Each row comes from the steps of one walk. Every step used is in the known rows, and no mark comes twice. Write the walk behind each row, first mark first.
Known rows:
k-w-h-r-j-a: [ 2.32  1.67 -1.58  2.01  0.16 -0.88 -2.09  3.32  0.24 -1.66 -2.41 -0.65
  2.51  0.84  1.62  1.93 -1.52  3.61 -3.21 -3.48 -1.28 -2.22 -1.20  3.91
 -4.67]
a-r: [ 0.14 -0.03 -0.91 -2.03  2.64 -1.32  1.23  4.24  0.84 -0.60 -0.48 -2.00
  3.36  0.76  1.77  1.13  0.78  2.48 -0.13 -2.49 -1.15 -2.49 -0.39  1.15
 -1.80]
r-j-a-u-w: [ 0.76  0.42 -2.74 -2.00  2.42 -2.13 -1.59  1.32  1.42 -0.23 -2.63 -1.51
  0.49  1.41 -0.04  1.31  2.11  3.94  0.19 -2.79 -1.36 -5.01 -3.86  2.19
 -5.24]
w-k-a-h: [ 0.39  2.11  0.52 -4.78  3.28 -6.63  2.57  4.29  2.55 -0.41 -0.97 -1.07
 -0.50  1.73  2.93 -0.79  2.05  3.86  1.08 -4.83  1.58 -1.60  0.68  2.22
  0.71]
h-r-j-a-k-w-u: [ 2.93  0.69 -0.62 -1.75 -0.36 -2.40 -0.45  4.28  3.15 -0.53 -4.62 -0.86
  0.09  1.11  1.27  2.25  0.86  4.10 -2.35 -3.43 -0.78 -4.14 -0.99  2.40
 -4.57]
w-u-a: [-0.44  2.03  1.63 -1.76  2.74 -2.03 -0.95  5.05 -0.81 -2.71  0.95  2.80
  1.46  2.50  2.87 -0.31 -0.94  1.98  1.21 -0.78  0.78 -4.34 -1.94  3.55
 -4.01]
j-r-a-k-w-h: [ 0.93  1.06 -2.27 -0.90  2.07 -2.71 -0.18  4.67  3.70 -1.78 -3.89 -1.64
  0.36  1.63  0.81  1.63 -1.92  2.45 -0.25 -3.82 -1.57 -2.02 -0.37  2.88
 -3.72]
w-u-a-h-r: [ 0.37  1.72  1.54 -3.21  1.16 -2.34 -0.44  5.57 -1.30 -2.24 -0.22  2.00
  2.25  2.12  3.19  0.03 -0.43  1.66  0.42 -0.85  0.63 -5.45 -2.08  3.56
 -4.24]
r-j: [ 0.17  1.10 -1.83 -1.95  2.80 -2.65 -0.28  1.92  1.64 -0.32 -2.27 -0.94
 -0.03 -0.08  0.35  0.00  2.83  4.42 -0.17 -2.90 -0.38 -4.63 -2.62  1.57
 -3.45]
w-h: [ 0.55  0.36 -0.52  0.41  1.28 -1.21 -1.76  3.75 -1.96 -1.62 -1.76  1.22
  2.26  0.99  0.57  1.81  1.84  1.98  0.48 -2.42  0.50 -3.15 -2.26  3.88
 -3.84]
r-a-k-w: [ 1.95  3.32 -2.70  0.21  4.04 -3.27  1.87  3.11  2.98 -1.25 -3.92 -1.01
 -0.48  2.95  1.32  0.08 -1.21  3.72 -0.93 -3.42  1.16 -2.95  0.96  1.29
 -2.98]
v-u-a-h-r-j: [ 0.59  0.58 -1.05 -5.53  1.47 -4.22 -0.92  3.52  1.58  1.82  0.85  1.07
  1.90  6.26  2.16  0.70 -0.03  3.09  0.81 -1.61 -1.55 -3.90 -2.72  3.17
 -4.67]
u-w-h: [ 0.86  1.19 -2.59  0.30 -0.12  0.22 -3.81  1.07 -3.10 -2.41 -0.45 -0.54
  2.22  1.64  1.21  1.05  1.36  0.43  2.07 -2.75  0.15 -5.10 -1.55  1.90
 -4.62]
a-k-w-u: [ 0.08  4.79 -0.90  2.57  2.39 -0.97 -0.08  4.35  1.03 -1.81 -2.23 -0.31
 -0.85  0.61  3.04 -0.12 -1.39  2.89 -1.85 -1.94  3.63 -2.47  0.54  1.28
 -1.58]
r-a-h: [ 2.26  1.32 -2.02 -2.81  3.05 -4.03  2.02  2.74  1.62 -0.48 -3.74 -1.36
  2.25  2.85  1.51 -0.15  0.58  3.07  0.38 -2.89 -0.37 -4.87 -0.69  2.24
 -3.27]
a-r-j: [-0.21  0.05 -1.75 -2.79  3.19 -1.89  0.58  3.37  1.03 -0.23 -1.76 -2.67
  2.68 -0.98  0.67  0.54  1.98  3.63 -0.67 -3.02 -1.98 -4.36 -1.82  0.42
 -3.21]
u-a-h-r-j: [ 0.50  0.12 -0.82 -6.36  0.55 -3.10  1.64  4.82 -1.59 -0.53  0.51  0.37
  1.15  3.47  0.86  1.03  1.29  3.12 -1.25 -2.91 -0.49 -4.09 -2.82  3.03
 -4.58]
k-w-u-a: [ 0.36  4.05 -0.19  1.82  2.50 -1.12 -1.19  3.86  0.12 -2.94  1.30  0.92
  2.26  1.80  3.99 -0.92 -4.03  2.92 -1.57 -1.39  0.38 -2.39 -0.54  3.41
 -3.12]
j-r: [ 0.00 -0.31 -0.96 -1.94  0.86 -1.92 -0.19  4.57  3.66 -1.17 -0.90 -1.37
  0.84  1.72  1.74  1.60 -0.50  2.22  1.03 -2.80 -1.69 -0.92 -0.88  3.34
 -1.79]
u-w: [ 0.85  1.57 -2.59 -0.56  0.33 -0.23 -2.04  0.69 -0.81 -1.85  0.60 -1.42
  1.24  2.64  2.14  0.17  0.87  1.16  2.28 -2.62  0.35 -4.32 -0.33  0.96
 -2.88]
a-k: [-0.24  2.50 -1.14 -0.43  2.25 -1.65  1.45  4.28  1.09 -0.48 -2.35 -0.40
 -2.02  1.78  1.22  1.03  1.74  2.98 -0.33 -2.61  3.63 -2.06  0.11  0.97
 -1.12]
k-a-r-j: [-0.82  0.45 -2.27 -2.92  3.38 -4.82 -0.03  4.72  4.11 -0.06 -1.79 -1.87
  2.16  1.89  2.01 -0.98  1.73  3.41 -0.77 -5.04 -2.68 -1.53 -2.23 -0.34
 -2.18]
w-a-u: [-0.27 -1.34 -2.69 -1.20  3.79 -2.74  1.43  3.95  0.70 -1.35 -0.31  1.80
  0.60  3.84  0.66  0.87  0.54  3.18  1.26 -1.87  0.34 -3.87 -2.10  4.63
 -5.40]
j-a-k: [ 1.10  0.26  0.08 -0.47  1.46 -0.87  0.42  4.45  1.65  0.29 -3.03 -0.34
 -0.93  3.72  0.60  2.99  0.77  3.85 -0.87 -3.71  0.90 -0.75 -0.53  2.84
 -2.87]
u-a-h-r: [ 0.63  0.02 -0.43 -5.99  0.27 -2.83  2.02  5.27 -1.75 -0.72  1.13  0.62
  1.43  4.35  1.46  1.30  0.75  2.60 -0.93 -2.69 -0.06 -3.15 -2.12  3.30
 -3.89]

Which walk is each row?
[ 2.12  0.69 -0.38  0.96  0.19 -0.50 -0.56  4.81  1.13 -0.36 -3.72 -0.50
  0.00  3.13  0.85  3.62 -0.65  3.76 -2.64 -4.07  0.24 -0.77 -0.37  3.41
 -3.90] -> j-a-k-w-h-r
[ 2.73  0.03 -1.15 -1.17  0.33 -2.66 -0.66  4.68 -0.22 -1.51 -4.79  0.81
  1.33  1.73  0.06  2.88  1.88  2.11 -0.51 -3.24  0.14 -4.18 -1.17  3.34
 -5.04] -> w-h-r-a-k
[ 0.12  2.30 -0.27 -4.14  4.63 -7.07  2.40  4.11  3.57 -0.91 -0.06 -0.38
 -1.09  2.46  2.75 -0.51  1.69  3.63  1.98 -3.73  1.89 -1.02  0.09  2.47
  0.54] -> w-k-a-u
[ 1.53  0.85 -2.48 -1.76  0.32 -2.36 -4.72  1.01  1.16  0.59 -0.80  0.15
  2.50  4.64  2.13  1.05  0.53  1.59  2.58 -1.87 -1.67 -5.48 -2.06  2.15
 -5.35] -> v-u-w-h-r-j
[-0.82  2.57 -1.16 -1.65  2.37 -1.53  0.65  5.19 -2.23 -1.79  1.26  1.50
 -0.86  3.69  0.64  1.07 -0.97  3.08 -1.95 -3.08  1.73 -1.51 -1.48  2.68
 -4.08] -> u-a-k-w-h
[ 0.97  2.94 -1.72  3.38  1.48 -0.49 -1.80  2.95 -0.71 -2.14 -0.66 -0.14
  2.83  0.75  2.45  0.67 -2.11  2.83 -2.15 -2.46  0.23 -1.57 -0.78  3.56
 -3.02] -> k-w-h
[ 0.95 -0.15 -1.12 -1.86  2.30 -2.10 -0.82  2.25  1.98  0.29 -3.29 -1.06
  0.14  1.16 -0.26  1.39  2.24  4.96 -0.76 -3.80 -1.70 -3.81 -3.04  2.58
 -4.65] -> r-j-a
[ 0.51 -0.44 -3.07 -0.70  0.95 -0.34 -1.75  1.34 -1.37 -2.15  0.38 -0.05
  0.84  3.43  1.19  0.22  0.56  1.77  2.24 -3.56 -0.52 -5.20 -0.58  2.22
 -5.54] -> u-w-a
[ 3.67  0.50 -1.52 -3.06  0.68 -3.85  2.29  4.57  3.76 -0.64 -4.57 -0.69
 -0.34  3.47  1.05  2.18  1.17  3.22 -0.66 -3.41  0.30 -3.48  1.00  1.86
 -3.18] -> h-r-a-k
[ 1.98  0.52 -2.42 -0.57 -1.46 -0.21 -3.55  1.76 -2.41 -2.28 -1.18 -0.64
  2.19  1.93  1.24  1.81  1.61  0.40  1.53 -2.99 -0.28 -5.36 -1.19  1.99
 -4.92] -> u-w-h-r
[-1.10  1.52 -0.66 -3.68  2.64 -2.19  1.85  5.34 -1.25 -1.10  1.35  1.54
 -1.81  4.41  0.49  1.02  0.52  3.03 -0.45 -2.91  2.05 -1.66 -1.41  2.19
 -3.35] -> u-a-k
[ 0.84  4.37 -0.36  3.38  2.23 -0.83 -1.54  3.31  1.29 -2.65 -0.27  0.02
  2.62  0.62  4.47 -0.92 -3.54  2.83 -1.37 -1.15  0.80 -2.58  0.08  3.03
 -2.15] -> k-w-u
[ 2.01 -0.46 -0.96 -1.41 -0.28 -2.16 -1.85  3.94 -0.83 -1.23 -3.78  0.54
  1.80  0.17 -0.08  2.67  2.98  2.54 -0.68 -3.04 -0.65 -4.78 -2.66  3.56
 -5.26] -> w-h-r-j
[ 0.71  0.22 -2.01 -2.10  2.98 -2.66 -0.65  2.21  2.12  0.08 -2.90 -1.05
  0.33  1.42 -0.20  1.43  2.19  4.55 -0.33 -2.60 -1.14 -4.23 -3.89  2.73
 -4.78] -> r-j-a-u
[ 0.71  0.71 -1.96 -3.96  0.52 -5.57  0.34  4.91  3.72  0.43 -2.99 -1.56
  1.75  2.97  2.78 -0.71  2.28  3.09 -1.33 -4.78 -1.31 -2.34 -2.30  0.83
 -1.93] -> k-a-h-r-j
[ 0.22  1.43  0.58 -4.59  4.21 -6.32  2.51  4.71  3.21 -0.68 -0.39 -1.34
 -0.15  1.47  2.51 -0.34  1.61  3.94  1.16 -5.03  0.44 -0.88  1.27  1.58
  0.57] -> w-k-a-r
[ 2.21 -0.10 -2.49 -1.02 -1.42 -0.21 -4.11  1.41 -2.12 -1.85 -2.29 -1.02
  1.96  1.74  0.35  2.26  1.92  1.17  0.92 -3.70 -1.36 -5.84 -2.08  2.14
 -6.17] -> u-w-h-r-j-a
[-0.50  1.69 -3.75 -1.26  2.42 -4.61 -1.92  3.51  2.26 -1.39 -0.34 -0.32
  1.95  4.17  2.63 -0.65  1.14  1.11  1.43 -3.01 -0.32 -2.10 -3.12  1.02
 -2.75] -> k-a-u-w-h
[ 1.21 -0.25 -1.77 -2.56  2.15 -3.37  0.52  4.16  4.84 -1.41 -2.68 -1.52
  0.95  2.58  1.15  1.34 -1.28  2.55  1.26 -3.43 -2.72 -2.02 -0.43  3.16
 -3.04] -> j-r-a
[-0.41  1.60 -0.79 -3.54  2.93 -3.36 -0.65  3.96  1.82  1.33  1.68  2.05
 -0.03  7.14  2.09  0.85 -0.86  2.90  1.46 -1.55  0.38 -1.98 -1.52  2.67
 -3.55] -> v-u-a-k
[-0.30 -2.60 -1.55 -1.93  3.26 -1.56  1.53  4.78  0.19 -0.99 -0.82  0.49
  2.02  2.51  0.42  1.07  0.43  3.55  0.16 -3.82 -1.78 -3.63 -0.63  3.38
 -5.48] -> w-a-r
[ 0.98  1.48 -4.19 -1.42  1.19 -2.07 -2.24  1.58 -0.97 -1.92 -1.03 -0.82
  2.02  1.59  1.12  1.41  1.90  0.75  1.80 -0.54  0.68 -6.15 -3.64  2.13
 -4.94] -> a-u-w-h-r-j
[-0.65  1.54 -2.76 -1.74  3.44 -5.57  0.27  4.54  4.39 -0.59 -0.38 -0.11
  1.28  4.51  3.06 -0.73  0.89  2.36  0.79 -2.75 -0.03 -0.50 -2.61  1.35
 -1.12] -> k-a-u
[-0.28  2.36 -1.21 -2.40  2.93 -3.06 -0.93  3.74  1.91  1.06  1.94  1.76
  0.30  6.94  2.60  0.55 -2.07  3.09  0.56 -1.60  0.21 -1.49 -1.17  2.71
 -3.51] -> v-u-a-k-w
[-0.48  1.93 -3.73 -1.63  2.65 -4.79 -1.12  3.32  3.41 -1.11  0.13 -0.75
  1.42  4.64  3.12 -1.04  0.81  1.44  1.50 -2.93 -0.27 -1.62 -2.56  0.54
 -1.83] -> k-a-u-w
[ 2.01  1.40 -2.69 -1.59  0.81 -2.74 -3.86  1.61  1.53  0.49 -1.59  0.25
  1.84  5.63  2.17  1.37 -0.15  1.22  2.63 -2.08 -0.83 -5.02 -0.88  1.89
 -5.19] -> v-u-w-h-r-a-k
[ 2.19 -0.56 -0.39 -0.90 -0.68 -1.74 -1.42  4.59 -1.03 -1.48 -2.86  1.03
  2.24  1.37  0.64  3.02  2.13  1.78 -0.30 -2.70 -0.05 -3.45 -1.69  3.95
 -4.29] -> w-h-r
[-0.75  1.64  1.14 -2.79  3.33 -2.02 -0.95  5.10 -0.87 -2.43  0.24  1.56
  2.31  0.90  2.16 -0.40 -0.46  2.24  0.60 -1.19 -0.58 -5.57 -2.61  2.50
 -4.89] -> w-u-a-r-j
[-0.62  1.53  1.50 -2.37  3.06 -1.71 -0.58  5.54 -1.01 -2.58  0.88  1.84
  2.62  1.70  2.84 -0.08 -1.07  1.73  0.89 -0.96 -0.18 -4.58 -1.81  2.83
 -4.15] -> w-u-a-r
[ 0.26 -0.94 -3.18 -1.27  1.26 -0.10 -1.43  1.82 -1.59 -1.99  0.31 -1.02
  2.00  2.71  1.07  0.48  0.46  1.56  1.81 -3.79 -1.45 -5.51 -0.50  1.54
 -5.71] -> u-w-a-r
[ 0.64  1.30 -1.71 -0.16  2.17 -1.49 -1.49  2.77  0.84 -0.13 -4.44 -1.05
 -0.50  0.19 -0.56  1.74  1.56  4.81 -2.30 -4.15 -0.55 -3.85 -2.89  2.28
 -5.25] -> r-j-a-k-w-h
[ 0.04  0.29 -3.37 -0.50  1.07 -0.26 -1.37  1.84 -1.50 -1.94 -0.64 -0.25
 -0.69  3.17  0.82  0.45  0.88  1.84  1.75 -3.83  0.91 -5.23 -0.24  1.44
 -5.43] -> u-w-a-k
[ 0.34  2.18 -3.94 -0.98  2.21 -1.83 -0.89  1.40  0.05 -1.76  0.80 -1.11
  1.70  2.94  2.25  0.50  0.76  0.83  2.63 -0.06  1.53 -4.47 -2.35  1.78
 -2.85] -> a-u-w
[ 1.90  0.30 -2.20 -1.73  0.07 -2.07 -5.03  1.21  1.26  1.00 -1.20  0.10
  2.55  5.23  1.84  1.83  0.28  1.85  2.31 -2.31 -2.31 -5.04 -2.19  2.62
 -5.96] -> v-u-w-h-r-j-a
